Known rows, with every step that occurs
nugebo/sefa/reta/kimufo/sumu: [ 2.87 -1.29 -2.93  3.07  2.35  0.95 -0.91 -2.72  4.42  3.99  0.51 -1.84
  3.50  0.32 -0.78 -3.01  0.81  0.78 -2.80 -0.90  3.07]
nugebo/sefa/kimufo: [ 3.30 -3.14 -0.84 -0.60  0.37 -1.62  1.17 -2.51 -0.20 -1.87  1.82  1.27
 -1.49  0.67 -0.22  1.66  0.29 -1.82  2.36 -0.68 -0.08]
sumu/kimufo/susek/nugebo: [-4.09 -0.38  1.05 -3.98 -2.02  1.94 -2.20 -1.25 -3.85 -1.29  0.43  1.15
  1.17  0.09 -1.62  1.23 -1.36  1.57  1.40  1.29 -0.94]
susek/nugebo/sumu/kimufo: [-2.60  1.66 -1.52  1.55 -0.68  7.88  0.67  1.38 -2.29 -2.36  2.05 -2.06
  0.65  1.37 -0.82 -1.15 -0.64  1.09  1.35  1.82 -2.94]
nugebo/susek: [-3.54  1.56  0.25 -3.25 -0.42 -2.90  0.95 -1.41 -0.86  0.14 -1.50  2.66
 -2.39 -0.70 -0.65 -0.25  0.26 -1.47  0.35  4.59  2.82]
sumu/kimufo: [-0.75 -0.63  0.33  0.49  3.58  0.03 -1.71 -0.97  0.92  0.63 -1.86  0.03
  1.45  0.86 -1.70 -0.89 -2.22  1.33  2.63  0.88  0.00]
nugebo/sumu/kimufo/reta: [-2.78  0.83  1.83  2.17  2.44  4.97  1.86  1.45  5.24 -1.99 -0.77 -2.97
  0.76  2.58  1.73 -0.09 -2.79  4.51 -1.95 -0.71 -0.90]
reta/sefa/kimufo/susek/nugebo: [ 0.88  1.85  2.80 -3.85 -2.26 -5.45  0.69  2.34 -5.97 -0.61 -0.14  2.58
 -3.39 -4.31  0.38  0.77  2.89 -0.05  1.97 -0.77 -0.02]
nugebo/sumu/kimufo/susek: [-4.99 -0.28  2.62 -2.34  0.43  4.08 -0.45 -0.88 -2.34 -4.12  0.18 -1.37
  3.15  1.53 -1.41  1.13 -5.00  5.71  1.16 -1.22  0.28]
sefa/reta/kimufo: [ 1.25  4.30 -1.70  1.95  4.12 -1.24  0.87  2.18  4.08  2.00 -1.19 -2.90
  3.46 -5.61 -0.12 -0.11  1.79 -0.78 -1.97  2.08  4.36]
susek/nugebo: [-2.31  0.82 -1.85 -1.21 -1.74  2.77  0.86  0.60 -1.31 -0.01  1.32  1.06
 -1.88 -2.02 -0.57  1.67  3.05 -3.33  0.30  2.64 -0.87]
reta/kimufo/sefa: [ 5.55 -1.82 -0.33  3.57  2.69 -4.63 -1.36  0.41  2.39 -1.04 -3.29 -0.96
  0.72 -1.79  2.92  0.67 -2.45  2.34 -1.14 -0.41  1.18]
kimufo/reta/sefa/sumu: [ 3.08  2.47  4.90  1.23  0.82 -8.83  1.67  4.91  4.08  2.99 -3.60  1.56
 -4.03 -0.89  1.14 -0.21  2.74 -0.73 -1.98 -3.08  0.59]
sefa/kimufo/sumu: [ 2.68 -0.36  0.76  3.73  3.83 -3.18 -0.85 -2.30  3.12  1.15  1.92  1.11
 -1.81  1.83 -2.93 -1.25  0.71  1.49  4.16  1.09 -0.53]
reta/sefa/kimufo/susek/nugebo/sumu: [-0.50  2.88  2.79 -2.51 -3.29 -0.58  2.60  3.94 -7.01 -3.68  1.70  0.36
 -2.63 -3.27  0.91  0.79  1.73  1.94  1.53 -2.01 -0.87]
sumu/kimufo/reta: [-1.37 -0.01  2.06  0.67  3.30 -0.39 -0.05  0.15  6.04  0.64 -2.98 -0.49
 -0.52  1.79  1.26 -0.12 -1.78  2.72 -1.54  0.42 -0.46]
reta/kimufo/sefa/sumu: [ 9.15 -0.08  1.45  6.61  2.45 -8.69 -1.89  1.88  2.47 -0.30 -1.38 -0.31
 -0.33 -0.55  0.61  0.16 -1.55  0.79  0.15 -1.11  0.24]
susek/nugebo/sefa/reta/kimufo: [ 2.03  1.06 -4.70  0.42 -1.56  3.43  1.33  0.41  0.20  1.30  1.59 -2.08
  2.08 -3.76  1.70 -0.19  4.26 -3.62 -3.88  1.24  1.65]
susek/nugebo/sefa/reta: [-2.10  0.49 -4.92 -1.75 -2.96  4.31  2.48 -1.13 -0.50  2.37  2.81  0.03
 -0.53 -1.15  1.16  0.49  4.19 -6.51 -1.89  1.63  0.53]
susek/nugebo/sumu: [-3.73  2.06 -2.26  0.10 -2.71  7.57  2.42  1.88 -1.93 -2.98  3.15 -1.34
 -0.91 -1.16  0.11  1.55  2.26 -1.03 -0.46  2.05 -1.56]
susek/nugebo/sumu/kimufo/sefa/reta: [ 0.08  3.46 -3.00  5.15  0.34  4.71  1.18  1.44  0.22 -0.24  1.48 -2.57
  0.12  1.07  2.31 -2.59 -1.07 -0.92 -0.04  1.93 -2.47]
kimufo/susek/nugebo/sefa: [-3.93 -4.52 -0.90 -6.77 -6.51  3.25  0.12 -2.74 -5.12 -2.36  2.09  2.41
 -0.66  0.17  0.57  4.01  0.84 -1.54 -1.35 -1.41 -0.12]

Rows
[ 0.71  1.41 -1.94  2.38  2.06 -3.49  0.91  0.09  3.51  2.32 -1.43  0.29
 -1.10 -1.50  2.22  0.12 -0.16 -2.50 -0.14  1.39  1.33] : kimufo/sefa/reta
[-0.45  0.74  3.06 -1.46  1.15 -4.50  2.09  3.42  4.15  2.33 -5.14  1.41
 -3.80 -2.50  3.38  0.07  2.15  1.32 -2.76 -2.43  1.84] : kimufo/reta/sefa
[-4.85 -0.63 -2.63 -6.25 -5.39  3.21  1.75 -1.67 -2.94  0.13  2.96  1.28
  0.84 -1.75  0.86  2.91  2.48 -4.42 -2.61  0.24  1.82] : kimufo/susek/nugebo/sefa/reta
[-1.19 -3.31 -3.36 -2.64 -4.07  4.40  0.80 -1.80 -2.65 -0.72  2.40  1.54
 -1.73  0.34  0.84  1.62  2.46 -4.04 -1.05  0.06 -1.48] : susek/nugebo/sefa
[ 1.19  2.02  4.44 -1.75 -2.26 -6.22 -2.51  2.98 -5.87  2.05 -2.03  2.45
 -1.58 -0.40 -2.14 -2.23  0.78  0.46  2.36 -2.11 -1.66] : reta/sefa/sumu/kimufo/susek/nugebo
[ 0.51  0.45  3.58  0.33  3.15 -4.01 -0.14  2.48  4.13  2.69 -6.35  0.62
 -1.87 -0.08  2.56 -2.86 -0.65  3.32 -1.21 -2.27  0.31] : sumu/kimufo/reta/sefa
[ 2.16 -1.80 -1.27  0.10 -4.62  0.01  0.33 -0.43 -2.71  0.26  3.76  2.07
 -2.34  1.75 -1.22  1.31  3.48 -5.60 -0.01 -0.66 -2.21] : susek/nugebo/sefa/sumu
[ 2.66  0.99  2.40  3.52  3.00 -4.27 -2.08  0.67  0.92  1.17 -0.39  0.77
  0.45  2.27 -4.07 -1.50 -1.22 -0.42  3.79  0.53 -1.28] : sefa/sumu/kimufo
[-0.64  1.35  2.86 -1.20 -1.94 -2.47 -2.22  0.29 -3.82 -0.07  1.84  1.59
  0.19  1.40 -3.42  0.65 -0.63 -0.49  2.05  0.64 -1.97] : sefa/sumu/kimufo/susek/nugebo
[-3.75 -0.54 -2.08 -4.45 -3.29  3.60 -0.18 -2.88 -3.24  1.06  1.59  0.22
  2.21  0.80 -0.37 -0.10 -0.08 -1.91 -1.38  0.34  0.32] : sumu/kimufo/susek/nugebo/sefa/reta
[ 3.06 -2.28 -0.71  1.61 -2.48  0.53 -1.47 -1.11 -2.64  1.11  2.67  1.29
 -0.77  3.86 -2.11 -1.46  1.03 -3.37  1.48 -0.81 -3.63] : susek/nugebo/sefa/sumu/kimufo
[ 2.34 -0.60 -4.40  3.07 -0.52  3.93 -0.48 -2.24  2.16  3.94  2.60 -1.77
  2.28 -0.14 -0.50 -2.86  3.86 -1.55 -3.62  0.77  1.13] : susek/nugebo/sefa/reta/kimufo/sumu
[ 0.27  2.35 -1.52  5.11  3.09  1.84  0.83  0.62  2.54 -0.36 -0.69 -2.71
  1.25  1.54  2.07 -2.67 -3.76  1.42  0.70  0.83 -0.23] : nugebo/sumu/kimufo/sefa/reta
[-0.85 -0.08  2.80 -3.21  0.45 -4.73  0.46 -1.17 -1.19 -3.07  1.27  1.47
 -0.44 -1.70 -1.36  3.94 -1.18  1.16  2.67  0.26  1.22] : sefa/kimufo/susek
[ 0.54 -0.41 -1.47  4.04 -1.07  5.20 -0.35  0.46 -1.71 -2.79  0.63 -1.23
 -0.96  2.61  2.31 -1.43 -2.31  1.80  1.13  0.31 -3.98] : susek/nugebo/sumu/kimufo/sefa
[-3.41 -4.83  0.00 -5.51 -4.26  3.95 -1.98 -4.03 -5.19 -1.98  0.96  1.93
  0.99  2.51 -0.14  0.83 -1.65  0.56  0.09 -1.13 -1.37] : sumu/kimufo/susek/nugebo/sefa
[ 2.33 -2.79  0.08  2.84  3.43 -3.12 -2.44 -1.72  1.28  0.09 -3.10  1.01
 -0.85  2.66  1.02 -1.17 -4.95  2.06  2.60  0.05 -1.53] : sumu/kimufo/sefa
[ 2.59 -1.18  0.02  3.58  3.93 -0.80 -2.71 -1.20  3.99  1.76 -0.63 -1.09
  2.34 -0.10 -2.05 -1.85 -0.36  4.12 -0.28  0.39  1.86] : reta/kimufo/sumu
[-3.51 -1.61  2.71 -3.53  0.92 -0.89 -2.24 -1.93 -1.87 -1.31 -1.89  0.96
  2.20  0.81 -1.92  1.49 -3.90  3.47  1.97 -0.48  0.97] : sumu/kimufo/susek
[ 0.66 -4.12  3.12 -2.54 -1.62 -3.44 -2.84 -3.14 -3.10 -0.81  0.39  1.78
  1.59  4.53 -2.92  0.56 -3.67  1.04  1.68 -3.44 -0.44] : nugebo/sefa/sumu/kimufo/susek
[-2.69  0.67  0.00  1.53  2.41  4.81  0.17  0.41  0.02 -2.27 -0.16 -2.27
  2.28  2.08 -1.39 -1.09 -2.99  3.42  2.16  0.35 -0.80] : nugebo/sumu/kimufo
[-1.61 -0.35 -3.21 -1.53 -0.33  1.42  1.92 -1.70  1.92  2.08  0.55  0.12
  1.04 -0.78  0.73  0.34  1.68 -4.18 -1.37  0.01  2.30] : nugebo/sefa/reta
[-0.52 -0.86 -0.82 -3.88 -0.96 -0.59  0.18 -1.28  0.22 -0.75 -0.22 -1.78
  4.79 -3.40  1.06  2.08 -0.49  0.57 -3.89 -1.57  5.11] : nugebo/sefa/reta/kimufo/susek
[ 2.37 -0.02 -2.98  0.40  1.33  0.33  0.94 -0.49  2.59  1.50 -0.53 -2.42
  3.12 -3.07  1.25 -0.14  1.46 -1.93 -3.26 -0.44  3.86] : nugebo/sefa/reta/kimufo
[-3.10  2.19  0.08  2.02 -0.73  8.01  1.98  2.14  2.92 -2.51  1.40 -2.46
 -0.86  1.64  2.25 -0.40  0.33  2.17 -2.95  1.24 -2.60] : susek/nugebo/sumu/kimufo/reta
[ 3.87  1.40  1.91  0.29  2.83 -7.39  1.02  2.41 -0.94  1.06 -2.64  1.84
 -2.98 -3.24  0.14 -1.19  1.93  0.09  3.65 -1.15  0.71] : reta/sefa/kimufo
[ 2.22  1.59  3.61  3.59  2.85 -4.29 -0.47  1.95  6.15  1.55 -1.27  0.02
 -0.78  2.98 -0.94 -0.41 -0.89  0.62 -0.27 -0.16 -1.52] : sefa/sumu/kimufo/reta
